What can hang from each mark
C: J U
J: C G Q
U: G Q
D: Q
Q: D J U
H: G Q
G: J U

Every row comes from one small tree of marks. The marks that hang from a mark follow it in brackets, in alphabetical order. Every link used is in the known rows. Which tree was each row made from?
Known rows
G{U{Q}}: [ 19.7  19.0  -8.7  -6.4   0.2   6.9  35.8  13.8   6.0  10.7  21.2  -0.4
   1.9  33.7  37.2  -0.5   5.5  17.4  -0.5  17.6  24.7  -1.1 -30.3  25.4]
Q{D U{G}}: [ 17.4  28.4  32.1 -13.9  25.9  29.7  29.0  -3.1  -4.3  23.8  -7.4  17.2
   6.2   6.0  10.2   7.0   3.4  35.1  15.8  15.9  16.9  35.7   5.5  27.3]
C{J{Q{D}} U}: [-42.1  13.1  40.0  13.9  -1.9  56.1 -36.5  18.8  -3.6 -13.2 -34.5 -28.2
 -17.2 -13.0 -47.7 -20.6   1.5  -8.6  -4.7 -55.8  40.0   5.9  -8.9  18.0]
U{G{J}}: [  9.1  -2.1 -40.5  -8.5 -16.9 -20.6   2.7 -13.2   7.5   8.4  16.1 -19.2
  -4.9  33.0   5.9 -27.8   3.3  -4.6   8.1  10.0 -14.0   5.0 -18.4  23.2]
H{G{U} Q{J}}: [ 29.7  21.9 -13.0  -9.5 -19.9  -5.7  26.1  11.0  37.1 -25.2  11.5  33.7
  34.5  12.1  -6.9   7.0  -1.3  20.5   9.5  20.0 -51.2 -53.5  73.5 -11.6]
C{U{G}}: [ -6.6  35.6  -9.4  15.8   5.8  45.5  12.4  34.2  21.4   2.1   7.0   2.7
   6.8  33.6 -13.4 -10.6  36.1  11.4  21.5  13.2  47.9  16.6  -8.1  39.7]
H{Q{D J U}}: [ 20.2  27.1  31.3 -16.7  19.7  17.8  24.1 -11.3 -18.0  -0.4 -21.9  34.8
  -1.9 -19.4 -11.5  12.6 -20.3  18.5  19.5  12.4 -61.0  -5.4  31.1 -15.2]
H{G Q{J}}: [ -7.7  22.9 -20.3  -3.7 -28.0  -8.2 -15.8   3.4  28.0 -30.0  -1.3  24.5
  24.9   5.7 -19.4 -14.4  -6.7  -2.5  12.4  25.7 -43.6 -56.8  69.4 -23.3]
C{J U}: [-34.7   1.3 -12.2   9.4  -8.5  47.3 -19.4  22.4   4.6  -4.3 -16.6 -19.7
  -4.1  -0.2 -46.0 -18.2  -4.2 -23.1   3.8 -33.7  17.7 -18.9 -26.9  39.1]
H{G{U} Q{J{C}}}: [ 14.4 -17.3 -21.5   2.2 -19.5 -28.9  20.2  14.0  39.3 -16.8  11.0  49.9
  31.8  -4.0  -4.6  22.7 -14.6  -1.4  -7.1   2.5 -34.6 -51.3  68.0 -17.1]
H{Q{D}}: [-19.9  22.9  12.2 -13.2   9.7  32.9 -28.7  -3.5 -20.3 -29.1 -31.9  35.9
   2.8   7.9  -7.3 -11.7  -9.5  24.4  15.0  11.1 -14.4 -26.5  11.1   4.5]
Q{D J U{G}}: [ 32.1  31.2  35.0 -14.7  26.6  16.0  46.2 -11.9 -12.7  19.4   6.4   7.9
  -5.9  -3.9  -2.6   6.2  -0.2  17.3  16.0  10.7 -24.6  35.6  11.0   3.8]
H{Q{D J{G}}}: [ -5.0  14.3   7.0  -9.6   4.4   8.6 -40.5 -20.7 -30.3 -32.7 -31.9  -6.7
   1.8  -0.1  -3.4 -17.9   6.1  20.9   7.5   6.7 -43.4 -27.1  12.3 -33.3]
H{G{J} Q}: [  0.4   0.2 -41.4 -15.2 -34.9 -16.5 -26.2  -4.4  34.6 -21.0  -8.6  11.6
  18.0  18.5 -11.0 -20.1 -20.6  -1.4  10.1  12.6 -56.6 -65.0  56.2  -2.4]
Q{J}: [-16.0 -12.9 -22.3  -0.9 -12.7 -15.7 -14.7 -11.3 -26.3 -12.9  14.4 -16.1
  -6.6   8.3 -13.6 -20.0  -7.9 -16.5   9.9  19.5 -28.8 -10.7 -23.0   0.0]
C{U{G Q}}: [ 14.3  78.9  -6.2  22.2   8.9  47.4  41.7  39.8  34.0  14.2  11.0  -3.0
  -0.6  36.6  14.2 -10.8  47.0   4.1  17.5  11.9  68.9  19.8  -7.3  29.6]
Q{D J{G} U}: [ 11.3 -16.4  23.5 -10.3  17.1   4.9 -10.9 -27.3 -37.1   9.9 -14.3 -31.1
  -4.1 -15.4   4.2   3.3 -12.1  19.8   7.0  11.4 -34.3  12.5 -13.4  -9.4]
D{Q}: [-35.8  -3.8 -40.9 -21.1  -1.9  26.8 -53.7 -11.8 -24.0 -10.8  16.7   0.0
  13.2   3.6 -16.1   1.2  31.7 -18.7   1.3  13.0  15.3  -0.1 -42.6  20.5]
U{G{J} Q}: [ 26.8  42.1 -34.3  -7.0 -13.0 -16.8  31.7  -5.0  23.7  18.8  22.0 -22.6
 -17.2  36.6  30.2 -31.6  12.6 -11.4   6.5  10.1   8.1   7.2 -22.9   9.1]
D{Q{U{G}}}: [  2.5  36.3 -25.2 -19.7   9.5  26.1  11.2   0.0   9.9  27.1  23.8  13.5
  23.4  -5.7  -5.1  24.6  52.6   5.8   9.0  16.5  34.8  33.7 -17.7  27.7]
Q{D J{C}}: [-18.3 -45.5  13.1   2.2  10.0 -10.4 -25.1 -22.0 -39.4 -12.7  -4.9  10.7
 -22.3 -15.0  -8.0   0.1 -30.9 -25.3  -7.9  -9.3 -22.5   2.3 -21.2 -13.8]
C{J{G Q{D}} U}: [-45.0   2.7  29.4  21.2 -11.0  39.4 -66.5  10.3  -5.6 -16.9 -46.7 -62.4
  -6.6 -14.8 -32.2 -28.0  17.4   1.6 -15.2 -57.4  54.0   3.0 -10.8   6.8]
H{G{J{C} U{Q}}}: [ 38.2 -35.6 -30.0  -2.3 -18.8 -39.4  30.5   6.0  46.6  22.0  27.5  -0.8
   2.0  15.3  38.6  12.0 -33.2 -15.9 -18.8  -7.5  -9.6 -32.5  16.6   4.3]
J{Q{D U}}: [-25.0  -7.6  39.5  -6.1   2.4   8.9 -17.4  -2.0 -12.6  13.7 -14.4  -5.5
  -4.8 -12.9  -3.2   3.1  -9.3  26.0   0.9   5.2  23.2  36.3  -6.7   7.6]
U{G Q{D J}}: [ 30.6  75.2  30.4  -6.5  19.3  22.2  41.7  -9.1  -7.2  -0.6   7.8  -0.9
 -23.2  19.6  26.7 -21.8  17.1   1.1  13.4   8.4   5.7  29.0  -0.7 -18.2]

Write each row's tree
[ 10.4 -31.7  22.3 -25.0  -9.2 -10.9  -8.3 -15.3 -17.8   1.9   7.0 -22.2
 -15.7  13.9  11.8  -8.9 -12.8  21.4 -10.5 -16.0 -25.0  17.7 -15.5   8.1]	G{J{Q{D}} U}
[ 13.6 -80.9 -36.1  -9.8  -7.3 -49.3   6.7 -10.5  -0.6  15.5  23.8   0.0
  -7.1   7.3   8.1  13.1 -34.9 -12.9 -18.0 -11.4 -28.6  -9.7 -35.9  23.6]	G{J{C} U}
[ 24.1  30.9  -7.5  -2.5  -9.5   8.7  31.9  18.1  42.1   7.7  23.1   6.4
  18.6  35.3  38.8  -2.3  -2.6  21.7   0.9  24.4  19.9 -26.1  26.2  16.8]	H{G{U{Q}}}
[ 19.6 -24.1  10.6  -3.5   9.0 -19.2  -7.8 -12.2 -17.1 -20.5 -20.2  21.0
   9.8  -9.9   9.6  21.5  -5.0  21.5 -15.6 -18.7 -29.5 -24.6  15.7 -24.1]	H{Q{D J{C G{U}}}}
[ -4.3 -39.7 -46.6   4.8 -18.3 -46.0   0.2  -8.0  16.4  10.5  14.5  -4.0
  -9.3  13.2   1.9 -11.1  -9.8 -26.0 -12.2 -10.9   6.2   4.4 -24.3  16.9]	U{G{J{C}}}
[ 14.1  -8.2  30.1 -15.7  24.6  14.9  14.1 -20.2 -35.6  15.0  -5.2   2.3
 -17.4 -15.5  -7.4  12.0 -29.4   6.6  14.9  12.7 -49.5  16.6  -6.7  -2.5]	Q{D J U}
[ -8.0 -28.0  28.6  19.0  27.9  30.3  -8.5   6.9 -27.4 -11.3  -9.9   9.9
 -24.4 -12.7 -23.0  16.9 -17.0 -23.3   7.8 -15.7  -9.4   5.0 -12.3  -2.5]	Q{D J{C{U}}}
[ -1.6  24.4  18.2 -11.4   9.1  19.6 -10.8 -11.7 -26.8 -36.8 -21.5  28.3
  -8.4  -1.8 -18.4 -13.9  -9.2  10.2  16.8   7.1 -54.4 -21.9  18.5 -20.5]	H{Q{D J}}
[-48.7 -50.1 -16.0  17.8 -21.1 -48.8 -13.6  11.2  11.9  22.4   0.7  -3.5
   4.7 -24.9  -6.2  13.8 -12.5  -7.8 -21.0   2.5  54.7  24.7 -22.0   9.7]	J{C Q{U}}
[ 15.8 -59.8  16.2  -1.9  11.1 -23.0 -15.4 -21.4 -32.5  -6.0  -4.9 -14.4
  -2.4  -8.3  17.8  14.7  -9.7  12.2 -20.0 -14.7 -13.5   3.3 -19.4  -8.0]	Q{D J{C G{U}}}
[-50.1 -60.8 -26.8  21.3 -26.3 -61.0 -45.6   3.7  10.5  21.0  -8.1 -36.7
  15.1 -23.7   7.6   6.2   0.8   5.3 -29.2  -4.9  70.2  17.5 -24.3   4.1]	J{C G Q{U}}
[-11.4 -22.5 -36.7  19.4 -16.8 -51.8 -18.9  -6.1  -5.5  -3.6   5.9 -38.0
 -10.7  -7.5  27.5 -15.2  -2.9 -32.0 -20.6  -0.8  26.6 -11.1 -36.1 -26.7]	U{Q{J{C G}}}
[-37.7 -54.8  18.5  13.8  -3.3 -32.3 -50.9  -9.6 -13.0  15.4 -27.6 -25.7
   2.7 -32.1  12.1  11.1  -7.9  17.2 -26.1 -13.6  56.1  31.2 -15.6  -2.8]	J{C G Q{D U}}
[-18.0 -14.0 -30.5   8.8 -30.3 -33.2 -17.7   5.2  32.3 -26.3  -7.8  39.1
  19.2 -14.4 -22.3   0.3 -18.9 -24.1  -2.0   7.6 -26.9 -56.4  63.1 -29.3]	H{G Q{J{C}}}
[ -0.2   0.7 -13.1  29.5   8.2   5.5  22.0  26.9  17.0   4.9  11.9   6.9
  -1.7   3.0 -22.0   7.6  23.1 -28.6   4.5  -8.1  26.5  18.3  -4.4   7.7]	Q{J{C{U{G}}}}
[ 30.5  -4.7 -10.9   7.9 -11.2 -31.7  43.5  13.8  37.1   8.4  32.6  14.0
   6.1   3.2  29.1  16.1 -15.7 -19.4 -14.6   2.8  -0.5 -23.8  27.9 -16.2]	H{G{U{Q{J{C}}}}}
[-28.7   9.4  32.9  32.8   8.3  28.8 -13.0  34.4  16.3  -1.0 -11.2   9.0
  -3.3   0.2 -10.9   8.3  29.5   3.8 -11.5 -22.5  85.2  43.0   4.1  12.0]	J{C{U{G}} Q{D}}
[-27.3 -16.1  26.2  -2.8  -2.1  -4.8 -43.1 -11.6 -17.5  10.0 -24.8 -39.6
   2.9 -11.0  13.3  -5.0   5.6  36.4  -7.4   2.0  38.1  29.1 -11.4   0.9]	J{G Q{D U}}
[ 10.1 -14.7 -34.7 -21.5  -2.4   1.1 -27.2 -21.1 -26.4  -0.9  34.3 -27.1
  20.9   1.3  -1.3  14.0  52.6  -0.1 -12.7   1.5 -18.1  -0.9 -31.8  -5.7]	D{Q{J{G{U}}}}
[ 42.1  88.9  45.2  11.0  33.7  62.7  57.5  20.9   3.9   2.3   5.2  -2.6
 -22.9  18.7  10.1  -5.5  36.2   1.2  22.3  -1.2  18.1  28.6   7.8  -4.5]	C{U{G Q{D J}}}
[ -2.0   0.0 -23.5 -22.9   9.8  11.9  -0.5 -13.3 -22.1  20.0  25.1  -0.7
   6.1 -22.7 -27.7  23.9  21.0 -23.9   7.4  16.0 -31.3  16.3 -27.4  -1.6]	D{Q{J U}}
[ 12.0 -31.8 -22.1  -9.1  -9.6 -24.7  -6.1 -11.4 -17.5  -6.3  20.6 -38.2
  10.7  18.1  14.2  -3.7  14.1  20.1  -5.5  11.9 -20.9  -8.3 -26.1   0.8]	Q{J{G{U}}}
[ 25.6  26.9  25.9  -2.5  20.1  -8.9  45.5  -1.3  13.2   8.2 -13.5  57.8
   6.4 -29.3  -7.5  27.9  -2.8  10.6   6.4  -9.2 -18.9  15.2  38.1 -19.1]	H{Q{D J{C} U{G}}}
[ 19.0  40.2  29.1  16.1  26.1  48.7  -2.6   7.5 -20.6  -8.9 -14.1 -45.0
 -21.1   8.5  15.8  -8.4  22.0   4.2  10.5   1.3   4.8   3.7 -11.9 -17.3]	C{U{Q{D J{G}}}}
[ 12.4  -9.2 -14.3   9.2  -0.3 -43.1  45.5   3.4  18.1  30.8  17.6  12.8
   3.1 -16.5  -2.3  19.2  -0.8 -14.2  -2.5   1.7   7.2  32.1  -6.2   3.8]	Q{J{C} U{G}}
[ 28.2  -5.0  24.7  -6.4   4.8  -1.6  14.6   5.1  20.1 -21.5  -6.4  63.1
  16.7 -11.3  -2.9  27.7 -26.1  12.2  -5.0  -9.1 -46.4 -41.6  75.0 -21.9]	H{G{U} Q{D J{C}}}
[ -9.4  -9.7 -26.5  14.1  -9.4 -40.2   9.1   0.0  -2.2  -0.5  14.4  -4.3
 -21.5  -7.0  14.5 -11.3 -17.2 -47.3  -8.0   0.9   6.3  -2.4 -31.4 -20.8]	U{Q{J{C}}}
[ -1.1  54.1  37.3   7.1  21.3  79.6   9.2  17.5  -1.7   0.5 -32.3 -15.2
 -28.5  -3.2 -14.8 -16.3  -8.0 -15.8   6.9 -44.7  26.9  -5.5 -20.2  19.3]	C{J U{Q{D}}}
[-32.3 -63.3 -43.3  17.0 -18.0 -56.3 -45.9 -14.8 -18.2  -9.9   0.7 -36.7
   0.4 -11.4  -1.8 -15.4  -8.3 -26.2 -14.5   0.0   5.7 -10.1 -34.3 -11.5]	Q{J{C G}}
[ 13.4  34.1  25.0  -9.2  14.3  19.0  11.3 -13.5 -32.6 -11.2   1.8  -8.9
 -34.1   9.8  20.4 -17.3  -9.6 -10.3   7.8  10.7 -19.7   5.7 -15.8 -22.4]	U{Q{D J}}
[-7.2 34.9 38.3 -3.2  6.5 10.2 13.8  4.8  9.3 22.8 -5.7 -0.4  3.9 -2.3
  4.3 -2.3 18.0 37.1  1.1  3.9 51.5 55.5 10.7 11.4]	J{Q{D U{G}}}
[  5.4  -9.6 -20.4   9.7 -14.2 -33.8  15.9   9.0  42.9   2.3  -3.0  45.7
  25.4 -31.8 -18.9  28.1 -29.1 -12.3  -1.6  10.3 -32.2 -43.9  70.7 -24.1]	H{G Q{J{C} U}}
